What can hang from each mark
kifet: pobo tugi
pobo: faka kifet
tugi: faka ketimi kifet
zifod: faka ketimi
faka: pobo
ketimi: gegaf tugi zifod

Every row comes from one small tree of marks. Brackets hold a mark, then the marks that hang from it, in alphabetical order. Every link used is in the known rows. Which tree was each row made from?
Known rows
[tugi faka [ketimi gegaf zifod] kifet]: 10.4 28.2 4.9 19.3 19.5 17.6 -5.2 16.5 22.1 35.6 2.1 -0.8 -14.4 -12.0
 31.7 46.1 -15.5 -3.6
[tugi faka]: 6.5 44.5 10.1 1.8 22.7 22.1 1.9 -22.1 23.4 15.1 22.3 -8.2 -13.9 -15.7
 13.6 40.1 -17.9 14.5
[kifet pobo [tugi faka [ketimi gegaf zifod]]]: 10.5 5.7 1.8 -21.6 24.6 18.8 1.9 26.2 10.9 41.8 -1.7 -2.2 10.5 -14.5
 32.3 2.8 -12.2 -1.5
[kifet [tugi faka ketimi]]: 11.5 10.2 8.4 -8.1 19.6 26.4 -18.6 -5.8 25.2 11.7 -1.5 -6.9 5.5 -15.6
 11.3 33.1 -10.3 1.2
[faka [pobo [kifet [tugi ketimi]]]]: -2.6 1.4 20.8 0.1 28.5 10.3 -6.7 -20.2 31.6 -4.7 -5.7 2.2 6.6 -7.8 -10.4
 15.6 -11.2 1.2
[zifod faka [ketimi tugi]]: -6.7 38.8 11.7 -33.1 22.4 13.0 2.5 4.0 30.5 0.2 14.2 -11.4 -3.3 -0.5
 30.9 45.8 -18.9 10.5
[tugi [faka pobo] [ketimi gegaf zifod] kifet]: 15.7 28.3 6.9 19.3 14.9 7.2 -13.3 15.0 21.2 30.5 7.9 -1.4 -16.9 -10.9
 19.3 29.5 -15.9 3.6
[ketimi zifod]: -11.4 46.0 10.5 -2.1 30.5 17.9 17.6 -24.6 46.6 25.4 10.3 0.0 -15.0 -8.0
 25.4 15.2 -24.1 14.2
[pobo faka [kifet [tugi [ketimi gegaf zifod]]]]: -8.9 2.2 16.0 9.2 26.8 15.5 5.5 -5.2 38.0 16.6 -13.9 0.9 5.1 -22.9 24.1
 -14.3 -19.6 -12.5
[kifet pobo [tugi faka ketimi]]: 10.7 2.0 9.4 -25.0 26.9 19.4 -9.7 1.3 5.4 7.8 10.0 -4.8 19.4 -6.3 15.9
 27.5 -5.5 2.3
[kifet pobo [tugi ketimi]]: -2.2 -0.2 11.8 -32.4 30.0 16.3 -1.4 -12.6 20.0 9.1 4.3 1.1 23.0 -0.8
 12.7 27.6 -7.1 -4.1
[zifod [faka pobo] [ketimi gegaf tugi]]: 4.1 39.9 7.9 -33.5 11.2 3.6 1.6 13.1 26.4 18.9 14.6 -11.8 -10.7 -7.8
 20.1 26.9 -21.9 8.7
[zifod [faka pobo]]: 5.9 42.7 18.3 -13.0 22.3 3.3 11.5 -21.9 25.6 -1.8 37.0 -11.3 -18.5 -12.1
 6.9 30.9 -20.3 24.7
[tugi ketimi]: -6.0 24.9 12.2 -11.5 22.4 17.1 2.7 -27.5 41.5 10.6 -2.3 -0.9 -1.3 -8.5
 9.3 54.9 -14.7 1.6
[kifet [tugi faka]]: 11.4 28.1 9.7 -4.1 22.6 29.1 -10.4 -15.7 22.5 17.7 16.8 -8.0 -2.0 -16.1
 11.7 16.7 -15.6 8.7
[pobo faka [kifet [tugi [ketimi zifod]]]]: -14.6 2.3 21.8 9.9 34.0 15.1 0.4 -16.8 40.5 -6.2 -9.6 0.4 10.7 -13.7
 23.5 -13.6 -16.5 -3.2
[zifod [ketimi gegaf]]: -9.7 38.4 7.2 -16.5 22.4 15.9 13.8 -14.6 44.8 29.3 -2.9 -4.7 -10.0 -14.4
 16.7 39.5 -19.8 0.4
[zifod [faka pobo] [ketimi gegaf [tugi kifet]]]: 7.3 37.4 11.3 -15.2 13.8 2.5 -10.0 20.2 17.0 10.3 24.2 -8.6 -10.6 4.2
 22.4 38.7 -16.9 1.3
[faka [pobo [kifet [tugi [ketimi zifod]]]]]: -7.8 4.4 18.5 4.7 32.5 8.0 -1.1 -6.6 38.8 6.4 -12.0 4.5 2.4 -6.4 5.4
 -8.3 -15.3 5.9

Write each row's tree
10.4 19.4 10.0 -21.1 29.7 21.6 -1.1 -6.9 2.7 14.0 28.0 -6.1 10.9 -7.1
 16.5 12.6 -10.3 9.5 : [kifet pobo [tugi faka]]
-8.1 2.8 18.9 -0.8 31.8 20.7 1.5 -16.4 32.3 1.0 -11.3 2.5 8.9 -8.2 2.7
 31.9 -10.5 -6.3 : [pobo [kifet [tugi ketimi]]]
0.8 48.7 8.4 -10.4 24.2 13.0 31.9 3.9 32.0 35.2 20.5 -8.5 -24.9 -21.3
 37.0 21.8 -27.0 14.0 : [ketimi gegaf [zifod faka]]
5.2 2.1 16.3 9.0 29.3 23.3 -5.5 -2.5 16.6 0.4 -5.6 -3.3 5.3 -14.7 6.4
 34.6 -8.6 -0.1 : [pobo [kifet [tugi faka ketimi]]]
5.4 22.0 11.5 16.6 21.9 5.0 9.5 12.0 22.8 26.8 -5.6 -0.6 -18.2 -21.4
 11.3 17.3 -19.2 9.1 : [tugi [faka [pobo kifet]] [ketimi gegaf zifod]]
-3.8 29.2 13.5 -13.7 27.3 9.6 16.8 1.5 37.9 7.1 6.9 -7.0 -11.2 -12.7
 35.9 39.8 -19.3 15.8 : [tugi [ketimi [zifod faka]]]
-2.7 38.8 19.0 -22.6 25.6 -1.3 8.1 -10.8 33.4 -11.6 24.0 -13.5 -13.3
 -10.1 12.6 30.8 -17.4 25.5 : [zifod [faka pobo] ketimi]
4.1 39.9 4.8 0.3 13.5 22.5 -7.6 -6.5 22.3 37.5 16.7 3.0 -7.2 4.5 19.1
 46.5 -19.7 -15.3 : [ketimi gegaf [tugi kifet]]
-2.2 47.2 9.4 -21.1 24.1 15.6 12.2 4.5 29.6 21.0 21.1 -6.1 -11.2 -2.5
 40.7 19.5 -26.0 14.6 : [ketimi tugi [zifod faka]]
-3.1 -4.4 16.5 -27.8 26.4 12.8 -9.5 -26.0 22.0 -7.7 13.1 -3.7 30.4 -6.6
 16.3 4.4 -8.8 -6.0 : [kifet [pobo faka] [tugi ketimi]]
-6.8 42.5 8.9 4.4 25.3 19.1 -9.1 -5.4 33.0 26.1 16.4 5.5 -5.6 14.2 34.0
 25.2 -21.1 -0.9 : [ketimi [tugi kifet] zifod]
11.2 31.0 8.8 -7.6 24.0 16.4 -14.2 4.0 -10.4 11.3 39.6 -0.6 8.9 14.8
 25.3 45.0 -9.4 0.1 : [ketimi [tugi faka [kifet pobo]]]
0.9 27.6 9.9 -32.1 25.7 5.1 6.5 29.9 -1.2 11.9 30.6 -5.8 5.8 11.7 39.8
 51.2 -11.2 -4.9 : [zifod faka [ketimi gegaf [tugi [kifet pobo]]]]
-0.6 40.4 18.2 6.7 29.7 -0.1 34.4 5.3 23.5 18.7 22.3 -5.1 -29.9 -19.4
 19.9 8.3 -25.9 19.3 : [ketimi gegaf [zifod [faka [pobo kifet]]]]
6.2 5.1 7.5 -20.1 31.0 17.3 -3.9 14.5 13.5 19.1 3.7 -2.3 15.8 -5.7 30.9
 4.9 -9.4 8.2 : [kifet pobo [tugi faka [ketimi zifod]]]
2.2 37.7 9.1 -15.1 18.1 12.8 -2.8 22.4 18.7 14.1 17.6 -8.2 -8.6 3.0 35.8
 56.5 -16.4 -5.5 : [zifod faka [ketimi gegaf [tugi kifet]]]
5.9 46.7 10.9 -10.0 20.6 2.8 23.9 1.7 30.1 30.5 25.4 -8.9 -28.1 -20.2
 24.5 5.7 -27.3 21.2 : [ketimi gegaf [zifod [faka pobo]]]
9.5 38.9 1.2 -19.8 6.4 12.1 -16.0 10.2 22.8 31.5 4.8 -8.4 -8.4 -9.1 11.8
 21.6 -20.4 5.3 : [zifod [ketimi gegaf [tugi [faka pobo]]]]
16.3 44.2 2.4 12.1 10.1 13.1 -17.9 18.8 13.3 43.3 22.2 -0.9 -17.9 -0.9
 24.5 8.4 -22.7 2.6 : [ketimi gegaf [tugi [faka pobo] kifet] zifod]
15.9 23.5 14.8 15.6 16.7 8.0 -26.0 -9.1 16.5 -2.3 20.0 -3.9 -7.5 -3.3
 2.4 53.8 -8.9 6.5 : [tugi [faka pobo] ketimi kifet]
9.0 3.7 18.5 -6.7 22.4 5.2 8.8 8.5 16.4 5.6 4.7 -6.9 -5.6 -20.6 1.8 22.7
 -13.9 0.1 : [zifod [faka [pobo [kifet [tugi [ketimi gegaf]]]]]]
-0.7 23.0 17.8 2.5 26.8 -2.1 26.3 13.8 25.1 14.5 3.4 -4.2 -20.6 -19.4
 19.0 22.8 -20.9 11.6 : [tugi [ketimi gegaf [zifod [faka [pobo kifet]]]]]
4.8 21.2 17.2 11.7 32.8 25.4 0.7 -11.3 14.3 5.6 11.8 -4.4 -3.4 -14.9 7.0
 19.7 -13.3 7.0 : [pobo [kifet [tugi faka]]]
